Known rows, with every way that one mark hangs from another:
{vosu {peme {tebag gutap kigep zufum}}}: [ 31.8  26.1   5.7 -21.8  16.4 -43.9  10.1 -33.6  -7.5   8.5   8.2  -7.0
 -36.5  13.5 -27.3 -42.0 -70.6  -2.7  -6.5 -44.5  26.5]
{peme tebag vosu}: [ 32.1 -12.9  34.0 -23.9   5.7 -37.7  30.9 -21.1 -16.7   0.1   0.5  -7.4
  -5.3   1.3   2.6 -68.4 -74.6 -15.1  -8.1 -56.6  36.5]
{vosu {peme {tebag gutap zufum}}}: [ 35.4  22.8   9.3 -13.9  13.2 -40.5   7.0 -27.5  -6.7   5.4   0.1  -5.3
 -28.2  -0.1 -21.6 -38.5 -64.9 -11.3  -7.2 -44.9  30.3]
{disena {fibi {tebag zufum} topus}}: [ 18.3  30.1  19.9  22.5  17.9 -56.4   7.4 -26.8  -3.5  45.8  18.2  32.7
  -3.4  14.6 -13.3 -47.2 -20.1 -19.7 -16.7 -13.8  21.3]
{zufum tebag vosu}: [ 27.6  11.6  24.1 -42.3   3.7 -42.0  -1.4  13.1  18.4 -15.7  -5.7 -16.2
   0.3   1.0   7.9 -32.8 -63.8 -26.2  15.6 -57.6  14.0]
{budazu {fibi {tebag peme}}}: [ 33.2  33.2   4.9  -7.5   9.3 -51.0  19.9 -14.3   6.0  10.5  31.5   0.9
 -28.2   8.9  -2.7 -65.9 -14.7 -12.0 -23.9 -41.7  23.2]
{vosu {peme {tebag zufum}}}: [ 30.8  20.0  10.0 -12.0  12.2 -34.7   7.7 -21.9  -8.7  -3.4   6.4  -2.9
 -28.1  -1.8 -12.3 -40.4 -67.1  -8.1 -11.7 -49.9  34.6]
{fibi {tebag gutap kigep {peme vosu} zufum}}: [ 34.5  40.3  17.3  -7.9  18.1 -57.5  18.2 -38.4   9.4  45.1  22.7 -13.0
 -41.7  48.8 -32.4 -50.9 -33.2 -11.6 -16.3 -28.0  21.4]
{fibi {tebag kigep {zufum vosu}} topus}: [ 13.3  44.3  22.2 -12.8   9.6 -63.6   2.7 -26.6   8.0  54.8  34.5   3.3
 -24.0  49.2 -40.1 -47.5 -32.6 -10.4 -17.6 -34.0  19.2]
{disena {fibi tebag}}: [ 13.4  21.4  16.1  18.4  16.7 -42.1  14.3 -19.2  -1.1  24.0   9.8  24.7
   5.1  -6.6   7.2 -44.7 -27.5 -21.3 -11.3 -21.3  12.9]
{budazu {fibi {tebag gutap {peme vosu}} topus}}: [ 38.3  30.9  16.6 -11.0  10.5 -67.2  16.7 -26.2   2.3  33.8  27.8   4.3
 -27.0  25.7 -29.7 -74.4 -18.5 -17.3 -25.7 -40.2  22.0]
{budazu {fibi tebag topus}}: [ 24.6  35.5   9.6  -6.1   8.4 -61.9  14.9 -16.5  -0.5  24.7  33.8  15.2
 -17.6  11.5 -21.4 -65.2 -17.3 -13.7 -26.4 -40.0  21.4]
{vosu {peme tebag}}: [ 23.9  16.3  10.6 -13.3  10.7 -29.5   7.7 -20.3  -8.0  -7.4   4.4  -0.9
 -17.9 -11.5  -4.8 -43.4 -72.1  -9.8 -11.9 -56.2  28.5]
{disena {fibi {tebag kigep} topus}}: [  7.8  28.5  17.4  12.7  18.5 -54.9  10.7 -32.0  -3.5  44.4  24.3  33.0
  -1.9  17.6 -11.8 -53.4 -32.2 -13.5 -16.5 -19.5  11.3]
{tebag gutap kigep {peme vosu} zufum}: [ 45.5  30.0  18.1 -24.0  19.7 -55.8  11.8 -37.7   1.3  30.1  15.8 -24.3
 -71.1  69.6 -32.6 -50.6 -34.5  -5.7 -10.6 -25.9  29.0]
{budazu fibi}: [ 26.6  23.1   3.7 -14.4   7.6 -46.9  13.9  -3.1  -4.6 -10.3  20.8   3.9
 -29.1  -0.7   1.5 -54.9 -18.6 -12.2 -17.0 -41.6  23.6]
{budazu {fibi {tebag gutap} topus}}: [ 28.4  37.9   9.1  -8.9   9.4 -67.2  14.2 -21.6   2.0  33.6  27.3  12.3
 -18.1  14.4 -30.4 -63.6 -15.2 -16.6 -22.0 -35.1  17.3]
{fibi {tebag gutap kigep} topus}: [  7.4  48.3  15.4  -5.2  13.8 -62.5   6.5 -38.1   7.5  63.0  27.8  12.6
 -11.3  36.0 -42.2 -46.6 -34.0 -14.2 -19.7 -27.3   8.3]
{disena {fibi {tebag gutap kigep} topus}}: [ 11.6  30.7  16.8   9.7  19.8 -60.6   9.9 -36.8  -1.3  53.3  18.5  29.4
  -1.1  19.8 -21.5 -51.9 -29.5 -16.2 -12.4 -14.6   7.4]

Rows:
[ 36.9  -1.5  26.4 -32.6  11.9 -51.3  34.2 -31.8 -19.6  10.5  14.6 -12.6
 -32.8  34.0 -16.8 -70.0 -75.2  -2.2  -7.5 -46.9  40.9]
{peme {tebag kigep zufum} vosu}
[ 20.7  28.8  11.3 -34.6  12.5 -47.2  -1.2 -12.5   0.3   3.7  17.8 -21.8
 -57.1  41.5 -24.8 -32.8 -49.3  -2.5  -2.4 -43.6  21.4]
{tebag kigep {zufum {vosu peme}}}
[ 17.3  21.8  25.1  11.2  19.5 -54.8  12.9 -36.0  -2.8  45.1  24.0  24.6
 -11.2  28.5 -11.3 -65.2 -34.8 -13.2 -20.6 -24.3  16.2]
{disena {fibi {tebag kigep {peme vosu}} topus}}
[ 42.7   2.1  25.6 -36.0  13.4 -59.2  33.4 -39.0 -16.4  23.8   6.6 -16.5
 -32.4  37.5 -30.0 -68.1 -72.6  -6.3   0.1 -40.1  34.6]
{peme {tebag gutap kigep zufum} vosu}
[ 40.9  37.4  16.1 -36.5  13.2 -52.8  -2.8 -27.1  19.0  33.8  15.8 -34.7
 -65.9  67.5 -23.8 -44.6 -24.8  -5.6   3.8 -28.0  20.5]
{tebag gutap kigep peme {zufum vosu}}
[  1.6  45.0  17.1  -2.2  11.9 -54.7   8.2 -31.2   4.5  50.3  36.5  16.6
 -11.3  31.8 -28.9 -49.6 -36.4  -8.8 -26.7 -34.6  14.5]
{fibi {tebag kigep} topus}
[ 32.0  26.2  20.2  10.5  17.4 -51.3   9.0 -24.5   8.8  40.2   6.1   8.2
 -12.0  15.0  -3.5 -48.5 -19.1 -23.2  -3.0 -16.3  15.3]
{disena {fibi {tebag gutap peme {zufum vosu}}}}
[ 48.1  -2.0  31.2 -25.4   9.1 -52.5  29.9 -29.3 -14.9  18.9  -5.0 -12.6
 -20.1  18.6 -21.4 -63.2 -64.4 -17.8  -0.7 -41.3  38.8]
{peme {tebag gutap zufum} vosu}
[ 27.5  57.6  17.3  -1.9  16.6 -66.0   4.3 -45.9  14.6  73.6  36.3   4.1
 -36.6  61.9 -46.2 -52.2 -20.5  -9.1 -23.8 -19.8  22.1]
{fibi {tebag gutap kigep peme zufum} topus}
[ 28.4  34.2   9.9 -38.9  15.0 -58.1  -3.2 -21.7   4.6  22.3   6.2 -26.8
 -56.8  46.1 -43.5 -29.5 -45.6  -8.5   7.1 -33.7  12.4]
{tebag gutap kigep {zufum {vosu peme}}}
[ 15.2  28.4  21.1   5.2  17.9 -61.2   7.1 -28.1  -0.9  48.2  22.8  23.4
 -11.2  29.1 -19.0 -52.4 -28.8 -13.3 -10.1 -19.4  15.1]
{disena {fibi {tebag kigep {zufum vosu}} topus}}
[ 45.0  19.0  27.7  -3.4  11.2 -36.3   6.8 -14.9  -0.1   3.8  11.4 -14.1
 -54.0  38.2  -1.7 -46.6 -26.7 -16.2 -20.7 -38.0  44.1]
{tebag {peme vosu} zufum}
[ 31.1  12.3  21.5 -43.9   7.4 -41.7  -5.8   7.5  13.6 -24.8  -9.1 -18.8
  -9.1  -3.1  -5.3 -29.2 -82.1 -24.5  13.0 -67.4  12.5]
{zufum tebag {vosu peme}}
[ 28.6  23.2  20.2 -17.9   6.2 -38.6  -7.4   1.3   3.1  -3.7   1.4 -16.8
 -39.7  15.9 -11.9 -25.2 -38.1 -19.6  -2.9 -45.3  27.9]
{tebag {zufum {vosu peme}}}
[ 21.9   7.8  23.1 -43.2   3.5 -37.2  -0.6  -9.4   5.8   0.7  -3.9 -26.9
 -19.7   5.7 -10.4 -45.5 -69.8 -15.1   7.3 -64.1  12.7]
{zufum {vosu {peme {tebag gutap kigep}}}}
[ 17.5  54.5  14.4  -3.0  16.6 -69.9   6.6 -40.2   6.3  68.8  30.9  10.3
 -26.3  49.9 -52.8 -43.1 -26.3 -11.8 -18.8 -19.0  17.1]
{fibi {tebag gutap kigep zufum} topus}
[ 37.4  35.7   5.6 -22.1  10.6 -61.6  19.3 -18.4   8.1  17.3  37.4 -10.7
 -45.3  33.4 -16.4 -68.0 -17.9  -4.3 -17.1 -40.6  23.6]
{budazu {fibi {tebag kigep peme {zufum vosu}}}}
[ 31.4  20.3  14.2 -58.1  13.4 -54.7  -2.7  -8.3  15.5  -7.2  -6.1 -26.0
 -20.9  18.5 -26.8 -31.7 -87.6 -17.6  20.2 -59.3   1.8]
{zufum {tebag gutap kigep} {vosu peme}}
[ 21.7  30.1  22.9  19.0  17.9 -53.5   5.5 -34.6   5.8  53.0  13.8  27.2
  -0.8  15.6 -10.3 -55.0 -19.4 -22.3 -14.8 -15.9  13.7]
{disena {fibi {tebag gutap peme} topus}}
[ 25.0  41.0   4.3 -16.7  12.5 -71.7  16.9 -28.0   1.0  37.7  36.2  10.5
 -26.8  26.8 -37.1 -67.4 -20.7  -8.4 -21.2 -34.5  14.2]
{budazu {fibi {tebag gutap kigep} topus}}
[ 40.9  16.0  20.7 -29.8   5.0 -47.2  14.0 -20.3   4.3  26.6   0.5 -16.0
 -13.2  14.2  -9.2 -52.1 -46.0 -15.3  10.8 -35.5  31.7]
{peme {tebag gutap {zufum vosu}}}
